What can hang from each mark:
Q_376: Q_118
Q_785: Q_787 Q_845
Q_118: Q_376 Q_560
Q_870: Q_863
Q_498: Q_845
Q_863: Q_128 Q_870 Q_884
Q_884: Q_863
Q_845: Q_498 Q_785
Q_816: Q_128
Q_787: Q_560 Q_785
Q_560: Q_118
Q_128: Q_816 Q_845 Q_863

Each row was made from one small tree. Brackets hold a mark, then the marks that hang from it, in the order of their numbers. Every link used is in the known rows. Write each row's tree.
Known rows:
{Q_118 Q_376 Q_560}: [-20.6 -14.0  -4.2  10.8   1.9  -3.6   8.3  -7.9  -5.1  55.0  -8.9   5.8
  12.9  -0.7   1.2  16.4   3.2  14.5  -8.1 -17.4  -8.3  -1.0  19.5  -2.1
  -1.3 -14.4 -18.4  37.3]
{Q_498 Q_845}: [ -6.3   1.8  -6.5  -7.2  -5.2  -1.8  -8.6 -10.4  -7.7  14.6 -13.0   3.0
   1.2   0.0   2.6   7.9   4.0 -11.6   1.5 -20.1 -16.8  -6.4  13.4   4.5
   7.0   9.6  -3.0   2.2]
{Q_845 Q_498 {Q_785 {Q_787 {Q_560 Q_118}}}}: [ -5.5  13.8  -5.9  -2.7   9.1  14.6  -7.8  -3.7  -2.1  22.1  -5.4  10.4
  12.3   7.7 -19.0  15.3  -5.6  -2.3  25.4 -14.4  -5.8   3.6  10.0  -6.1
   8.8  -1.4  14.6  44.1]
{Q_785 Q_845}: [ 16.3   9.6   5.9   3.0 -10.1   0.9   6.9 -15.6  -6.2  17.9 -16.2  -4.1
   9.5   0.4   4.8  12.9   7.6  -1.0  10.9 -23.3  -9.4   1.9  11.2  14.6
  -5.4  -0.3  -0.5  -1.9]
{Q_845 Q_498}: [ 20.6   1.7  -9.8  -7.9   3.9   2.6  -7.1  -8.2   5.6  20.9 -14.8  -4.5
  10.8  10.9 -10.6   8.4   0.2 -11.7   7.3  -5.6 -21.3  -2.1   9.5  -5.6
   6.6   4.7  -6.6  14.4]
{Q_785 Q_787 Q_845}: [  6.1  17.0   3.9  -1.5 -15.1  10.4   2.7  -6.8 -12.1  21.4 -16.8   2.7
   8.7   6.2  11.2  14.5   1.4   1.3  24.5 -27.4  -3.4  13.7   7.2  29.8
  -6.9  -4.1   4.1  -0.4]
{Q_128 Q_816 Q_845 {Q_863 Q_870 Q_884}}: [  0.0 -12.3  20.9 -22.5  23.5   4.4   5.1  -6.6  -0.5 -44.4   2.3  -8.2
 -16.3 -11.3 -10.8  -6.5   0.2  25.9  -9.9  13.7  13.2  -0.5  -7.3   2.0
  18.9  15.9 -10.5 -40.4]
{Q_884 {Q_863 {Q_128 Q_816} Q_870}}: [ 17.4  -8.2  15.6 -35.5  -0.3   0.2 -16.1  -7.1 -16.1  15.6  -8.0  -8.0
  -4.2  -5.1 -16.6 -11.1  24.1   6.3  -2.9 -12.3  -2.8  -6.0   1.1  -4.7
   5.4   8.2 -17.8   2.1]
{Q_128 Q_816 Q_845}: [ -6.0  -4.8   5.4  -6.9  -3.4  -3.3  -1.3 -15.2   0.6  -7.7 -11.7  -6.1
   6.8   4.3 -11.1   4.4   0.1   3.8  -5.1   2.1  -6.3 -13.7   4.4  16.9
  11.8   1.4  -1.1 -17.2]
{Q_787 {Q_560 Q_118} {Q_785 {Q_845 Q_498}}}: [  2.3  -9.1   0.7   6.6  12.3  11.4  13.1  -1.4  -8.6  26.2  -2.0   6.6
  11.6   4.3   3.0   7.5   1.8  -6.0  17.9 -36.6  -5.6  -3.1   9.4   7.1
  12.8 -18.4  11.4  24.6]
{Q_128 {Q_845 Q_498} {Q_863 Q_884}}: [ 15.5 -13.1   8.3  -6.5  28.4   7.0   6.0  -5.7   0.4 -33.7  -8.9 -17.9
  -0.9   1.1  -7.9   0.3  -8.3  11.7  -4.7   6.8  -5.8   1.7  -9.2 -10.3
  20.8  14.9  -7.7 -34.1]
{Q_863 {Q_128 Q_816 {Q_845 Q_785}} Q_870 Q_884}: [ 11.3   6.9  15.4 -26.6  24.2   0.9   5.6 -20.6 -18.4 -24.1   6.2 -13.1
  -0.5 -11.6  -7.9  -6.5  28.5  31.9 -11.1 -13.0  12.5   4.3   3.6 -15.6
  12.9  25.0  -7.8 -12.3]
{Q_560 Q_118}: [ 17.0   4.3  -8.1  -8.8  -6.2  -2.3 -17.7 -11.0  -2.7  13.7  -3.2  -4.7
  -4.3  12.4  -6.2  -8.1  15.3  -7.6  13.8 -14.4 -15.2  -7.3  11.7  12.0
   2.4  -7.2  -9.5  20.2]
{Q_845 Q_498 {Q_785 {Q_787 {Q_560 {Q_118 Q_376}}}}}: [-19.4  12.6  -2.4   1.0   8.3  10.2  -3.3  -3.3  -4.8  32.3  -5.7  10.1
  13.3   6.6 -17.2  15.8  -4.5   1.9  20.7 -20.8  -4.5   7.4   8.8  -4.5
   4.8  -9.0   8.7  51.0]
{Q_787 {Q_560 {Q_118 Q_376}} {Q_785 {Q_845 Q_498}}}: [-15.3  -9.9   4.6  11.1  12.0   7.0  17.9  -1.6 -11.7  40.9  -0.9   6.0
  12.4   2.5   6.0   9.5   3.0  -0.9  11.8 -44.5  -4.2   0.6   8.6   8.3
   7.2 -27.3   2.6  32.8]
{Q_785 {Q_787 Q_560} Q_845}: [ -1.1  12.9   6.5   7.5  -8.2  18.4  10.3  -4.0  -8.9  19.7  -9.7   9.3
   9.2   6.5  12.9  14.6  -2.9   4.3  22.7 -30.2   2.6  14.7   7.6  25.2
  -0.8 -10.0  17.9  10.8]
{Q_128 {Q_845 Q_498 {Q_785 Q_787}}}: [ -0.6   5.0   0.3   0.3   5.3   3.6  -2.4  -8.1  -7.1  11.8 -21.1  -2.9
  20.0   2.4 -13.0  17.0  -3.7   4.7  11.0  -4.6  -7.3  -1.1   1.8  -4.3
  12.3  10.0  16.8   4.6]
{Q_787 Q_560}: [  9.4  -4.3  -3.5   8.9   5.3   5.4   4.7 -11.5   5.6  23.2  -5.6  12.3
   2.6   4.8  -1.9   6.6   5.7  -0.7   1.5 -13.7 -15.8  -1.3  10.8  -1.8
  13.6  -4.1   6.0  25.5]
{Q_118 Q_376}: [ -7.0  -0.8   0.1   6.3  -3.9 -11.2   1.1 -15.5  -2.8  46.9 -14.6   4.2
   5.9   3.2   1.3   9.2  12.8   4.2  -5.6 -23.5 -21.1   2.4   9.2   6.1
  -3.3 -11.2 -22.6  24.3]
{Q_816 {Q_128 {Q_845 Q_498 {Q_785 Q_787}} Q_863}}: [-28.6   0.3   8.8 -13.9   1.5  10.4   7.3  -2.7  -1.6 -20.2 -22.1   4.3
  10.6   8.6 -22.6  14.6   1.5   5.5  11.1  19.8   0.4  -9.6  -9.0  -6.5
  12.5  15.9   8.1 -27.8]
{Q_870 Q_863}: [  8.7  -6.0  -4.3   0.8   6.4 -10.0  -8.7 -14.6  16.0  28.1 -19.2  -3.0
   4.6  -1.6   8.0   3.3   7.0  -4.4   2.0 -13.3 -22.1  -6.0   3.2  -6.6
  12.6  17.6 -21.3  -5.7]
{Q_787 {Q_560 Q_118} {Q_785 Q_845}}: [  0.8  -8.1   2.4  10.3   7.8   7.1  13.5  -7.1 -10.8  29.8  -2.2  12.8
   6.0   0.3   6.9   6.7   8.9  -1.1  15.7 -40.6  -6.6  -4.3  10.5  13.1
  12.2 -19.6   7.2  22.5]
{Q_816 Q_128}: [ -3.8   5.5  -5.6 -12.3 -12.7   0.8   3.7 -12.5   2.3  12.6 -18.7   9.9
   4.4  16.3  -9.1   5.8  16.9  -4.0   5.7   3.5 -17.7 -11.1   3.8  -1.7
   0.6   4.6  -6.9  -3.6]
{Q_845 Q_498 {Q_785 Q_787}}: [  1.7  17.0  -8.0  -7.0   5.5   7.3  -7.6  -9.0  -2.4  29.7 -18.5   9.6
  15.5   3.3 -19.0  22.5  -3.8  -3.3  21.0 -11.7 -14.6   4.6   8.3  -8.6
   5.4   7.4   3.8  29.1]
{Q_376 Q_118}: [  6.4  16.2 -13.4  -3.8  -3.2  -2.6  -8.9 -17.1  -5.2  25.7  -6.0   1.6
  16.3   9.7  -5.1   0.2  10.0  -5.2  10.7  -9.9 -27.4   7.0  -7.0 -11.8
  14.4  -4.2 -25.1  23.3]

Write each row's tree:
[ -6.4  -5.3   3.6 -12.0   2.0   1.4  -0.8  -8.9   3.6 -12.9 -10.3 -13.1
  13.6   9.3 -15.9   5.6  -8.5  -2.7  -2.3   6.5  -5.1 -12.5   3.8   9.1
  12.8   2.8   3.3 -14.9] | {Q_128 Q_816 {Q_845 Q_498}}
[ -8.9  -2.1  13.4 -20.5  19.1   6.7  13.5  -5.2  -2.4 -28.6 -12.6  -0.5
   0.0  -0.9 -18.3   4.5   8.4  19.8   0.6  19.4   7.7  -5.3 -11.1 -26.9
  12.8  25.3   5.9 -27.3] | {Q_816 {Q_128 {Q_845 Q_498 Q_785} {Q_863 Q_870 Q_884}}}
[-27.0  12.3  -3.5  -3.1  -1.1   8.1 -10.5  -6.1 -14.1  14.4  -5.4  14.1
   2.4  -1.0  -3.5  11.0  -0.4  -4.5  16.0 -26.0  -3.5  -2.3  14.0   4.5
   9.5   3.0  14.5  25.5] | {Q_498 {Q_845 {Q_785 {Q_787 {Q_560 Q_118}}}}}
[  4.0  -7.3  17.3 -17.9   2.8  -1.4 -10.7 -14.9 -18.4   5.0 -16.5 -13.9
   8.9  -3.4 -23.0  -0.5  15.2   7.3  -5.7 -13.9  -9.9 -14.6  -2.6  -3.8
  10.9   5.6 -10.8  -7.2] | {Q_884 {Q_863 {Q_128 Q_816 {Q_845 Q_785}}}}
[ -4.3  13.3  -5.0   1.8  10.3  13.8  -1.8  -5.7  -0.1  27.4 -12.4  14.9
  15.6   3.5 -17.4  22.3  -7.7  -0.7  20.5 -12.9  -9.0   5.8   9.5  -9.8
  10.7   3.3  14.0  38.3] | {Q_845 Q_498 {Q_785 {Q_787 Q_560}}}
[-22.9  -3.6  10.1 -11.9   5.0   5.3   9.3  -8.3   1.4 -22.6 -21.7   1.8
  11.4   6.0 -25.6  13.7   4.0   2.8   4.0  21.1  -2.8 -16.1  -6.9 -14.1
  14.0  17.2   5.3 -28.2] | {Q_816 {Q_128 {Q_845 Q_498 Q_785} Q_863}}
[-23.3  -3.8  11.7  -8.1   0.2   1.3  10.0 -12.2  -1.1 -18.8 -22.6   8.2
   5.7   2.2 -20.6  12.5  11.1   7.4   1.8  17.3  -3.7 -16.7  -6.5  -7.7
  12.8  15.6   1.2 -30.9] | {Q_816 {Q_128 {Q_845 Q_785} Q_863}}
[  4.2  -6.9  15.4 -22.4   6.2   0.9 -11.3 -10.8 -16.7   4.5 -15.5 -17.1
  13.0  -0.4 -26.6  -0.3  10.0   3.5  -3.3 -10.9  -8.9 -13.6  -3.0  -7.5
  11.6   6.6  -8.3  -5.0] | {Q_884 {Q_863 {Q_128 Q_816 {Q_845 Q_498 Q_785}}}}
[ -2.0  13.8   3.7  -2.5  -4.0  24.1   2.9   6.2  -8.1   7.3  -1.5  -3.6
  10.6  15.6   4.6   5.5  -8.1  -3.8  31.9 -27.3   8.8  13.5   7.6  25.1
  -1.5 -12.5  22.9  20.4] | {Q_785 {Q_787 {Q_560 Q_118}} {Q_845 Q_498}}
[ 19.9   0.2  -3.0  -9.1  23.3  -4.2  -3.0 -20.4   5.0   5.6  -6.8 -15.3
   2.9   1.0  14.1  -7.7  21.1   8.5  -4.8 -27.6 -18.6   4.2   0.0 -18.1
  13.4  25.5 -34.3 -17.1] | {Q_870 {Q_863 Q_128 Q_884}}
[  2.9  -4.2  13.7 -29.8   0.7  -1.2  -3.8 -14.6 -12.6 -16.8   0.8 -12.2
   5.2  -4.8  -7.7  -7.4  29.1  10.7  -7.7  -4.2  11.7  -5.6   8.3   3.9
  13.0  18.3  -3.3 -18.9] | {Q_863 {Q_128 Q_816 Q_845} Q_870}
[  4.9   2.3   1.4  -9.4  29.4   0.8  -0.3 -15.1  -1.4  -2.8 -10.1 -20.2
  14.2   0.1   8.8  -0.1  11.3  15.0   1.3 -23.5  -7.9   6.9  -6.9 -19.8
  17.1  30.1 -16.3 -20.9] | {Q_870 {Q_863 {Q_128 {Q_845 Q_498 {Q_785 Q_787}}} Q_884}}
[  2.8  -4.5   5.8 -12.8  23.4  -3.4   0.0 -20.1   4.5 -15.5  -4.5 -22.5
   6.3   0.7   9.6  -8.9  14.2  13.9 -11.2 -19.0  -8.2  -2.6  -4.2  -9.0
  17.9  25.3 -28.0 -35.0] | {Q_870 {Q_863 {Q_128 Q_816 Q_845} Q_884}}
[  4.0 -10.3   0.8  11.5  14.5  10.3  22.2  -5.9  -5.3  36.7 -11.7  14.0
  17.5  -1.6   5.6  19.7  -1.7  -3.6  10.2 -34.9 -11.7   0.3   9.3  -0.5
  15.0 -10.2  10.1  16.5] | {Q_787 Q_560 {Q_785 {Q_845 Q_498}}}
[ -6.5  13.1  -2.0   8.3   3.9   6.9  -0.7 -13.0  -3.5  33.4 -13.6  24.1
   7.2  -2.5 -10.0  21.1   3.0   6.9  16.8 -18.7 -10.8   4.4   9.9  -2.0
   9.3   1.4   8.9  34.9] | {Q_845 {Q_785 {Q_787 Q_560}}}
[  3.5  -5.0   3.5 -15.2  27.2  -1.1   0.4 -15.7   6.4 -17.0  -3.9 -27.2
  10.2   4.0   6.3  -8.1   7.7   9.8  -8.9 -15.9  -6.9  -1.2  -5.2 -14.2
  18.9  27.2 -24.6 -33.4] | {Q_870 {Q_863 {Q_128 Q_816 {Q_845 Q_498}} Q_884}}
[ 17.0   1.5  12.6 -31.2  20.0   2.6   4.3 -16.4 -16.5 -28.2   8.7 -18.4
  -3.7  -3.7  -0.5 -15.1  27.6  27.8 -12.6 -11.4  11.4   6.3   1.7  -7.7
  12.1  21.4 -11.0 -21.4] | {Q_863 {Q_128 Q_816 Q_845} Q_870 Q_884}
[ -8.1  -2.2  -1.4 -12.0  -6.5   2.6   7.8  -6.5  -0.5  -3.5 -20.4  -4.5
  15.7  18.8 -10.4   4.1   8.4  -3.2   2.1  12.1  -8.4 -13.9  -2.9  -5.8
   6.8   9.0  10.9 -17.3] | {Q_816 {Q_128 {Q_845 Q_498}}}
[ -7.6  -5.0  21.9 -22.3  33.5   7.1   5.7  -6.3  -0.4 -44.0  -0.2  -8.7
  -5.8 -16.0 -25.9   4.5  -8.1  25.3  -4.5  16.4  15.5  -1.4  -6.2 -15.3
  19.7  21.7  -1.7 -26.2] | {Q_128 Q_816 {Q_845 Q_498 Q_785} {Q_863 Q_870 Q_884}}
[  9.0 -11.4  15.5 -21.3  -0.3  -0.1 -12.8 -10.7 -17.5   3.0 -14.6 -17.5
   6.5   2.7 -16.8  -7.6  14.7   3.6  -6.8 -12.1  -9.5 -13.0  -3.8   3.7
  10.9   2.5 -13.9 -15.0] | {Q_884 {Q_863 {Q_128 Q_816 Q_845}}}
[ 33.0  -0.8   8.4 -22.8  22.0   0.8   3.5 -15.5 -19.1 -15.1   3.7 -18.9
  -1.4  -5.3   7.6 -14.6  33.7  27.3 -10.9 -17.6   5.4  10.5   0.5 -18.0
  12.0  24.9  -6.3 -16.3] | {Q_863 {Q_128 Q_845} Q_870 Q_884}
[-15.3  12.4   7.0   1.6  -4.2  19.9   6.5   6.1 -10.6  19.4   0.2  -3.7
  12.4  14.5   6.7   7.0  -7.9   0.6  27.5 -32.5   9.9  16.8   7.5  26.5
  -6.7 -20.4  18.1  26.7] | {Q_785 {Q_787 {Q_560 {Q_118 Q_376}}} {Q_845 Q_498}}
[-15.2   2.4   8.9  -2.2   1.0  -4.5   0.4 -20.6  -2.2  -3.9 -14.2   0.5
  11.0  -4.7 -20.3  14.4   0.7   9.2  -3.3   0.1  -5.1 -16.0   5.7   5.4
  13.2   5.6   3.9  -6.3] | {Q_128 Q_816 {Q_845 Q_785}}
[ 37.8   6.7   2.4 -26.6  20.6   1.9  -0.5 -17.6 -15.6  -1.8   5.9 -10.2
  -7.0  -3.2   5.7 -13.1  36.5  20.4  -5.9 -22.8  -2.1  14.3   6.3 -18.6
   6.4  21.6 -19.6   0.7] | {Q_863 Q_128 Q_870 Q_884}
[ 11.4  -7.4  20.0  -6.7  29.9   0.0   6.4 -12.2  -7.5 -24.2  -8.9  -2.0
  -9.6 -22.4 -11.0   4.3   9.2  31.9  -5.1   5.2   6.8   3.7  -6.6 -20.8
  19.2  25.0  -0.8 -21.8] | {Q_128 {Q_845 Q_785} {Q_863 Q_870 Q_884}}
[ -3.2  -7.9  10.9 -24.2  15.0   8.6  11.7  -0.7  -0.9 -32.4 -10.0  -6.8
  -3.0   6.0 -10.9  -4.2   8.3  15.5  -1.2  22.1   5.9  -3.2 -12.0 -18.4
  12.5  20.9   1.9 -36.5] | {Q_816 {Q_128 {Q_845 Q_498} {Q_863 Q_870 Q_884}}}
[ 15.8  -9.2  14.3 -11.6   3.5  -3.9 -11.5 -14.6 -21.8  16.6 -21.5 -13.6
  10.1  -4.1 -17.3  -0.4  19.3   7.4  -4.1 -18.7 -14.0 -11.4  -3.3 -11.8
  11.3   8.8  -7.6  -3.0] | {Q_884 {Q_863 {Q_128 {Q_845 Q_785}}}}
[-21.6  14.4  -4.6  -4.6  -4.6   2.6  -9.3 -11.0 -14.2  20.7 -17.4  13.8
   5.9  -4.8  -2.6  19.6   1.1  -4.3  12.1 -24.3 -11.6  -0.8  12.9   2.4
   6.2  11.9   4.5  13.6] | {Q_498 {Q_845 {Q_785 Q_787}}}
[-14.4   2.6   1.4  -8.1  -3.0   1.2   8.6 -11.8  -2.6   0.3 -22.7   1.4
  18.6  11.9 -18.6  13.1   8.0   2.0   4.5  10.9  -8.6 -15.8  -1.9 -15.2
   6.3  12.8  13.4  -8.4] | {Q_816 {Q_128 {Q_845 Q_498 Q_785}}}
[  5.3   2.4   3.1  -5.2  25.0  -2.0  -0.3 -19.0  -2.9   0.3 -10.5 -15.3
   9.9  -3.4  11.7  -0.7  16.5  18.7  -1.3 -26.6  -8.5   6.3  -6.7 -16.1
  16.7  29.6 -18.5 -22.8] | {Q_870 {Q_863 {Q_128 {Q_845 {Q_785 Q_787}}} Q_884}}
[ 29.6  -9.7  12.9 -28.4   1.3  -1.7 -16.7  -7.3 -18.8  25.3 -12.8  -9.1
  -2.6  -6.3 -10.3 -11.0  29.3   5.9  -1.9 -16.4  -7.8  -2.6   0.5 -12.0
   5.0  10.8 -13.8   6.7] | {Q_884 {Q_863 Q_128 Q_870}}
[  1.0  -0.2   8.5 -18.1  18.9   7.0   0.7 -12.6   7.7 -27.7   0.0   1.2
 -16.4   0.1 -14.9   1.3  -4.5  10.2  -1.9   2.0  -8.7  -0.2   0.0   7.3
  12.1   4.6 -34.2 -23.2] | {Q_128 Q_816 {Q_863 Q_884}}
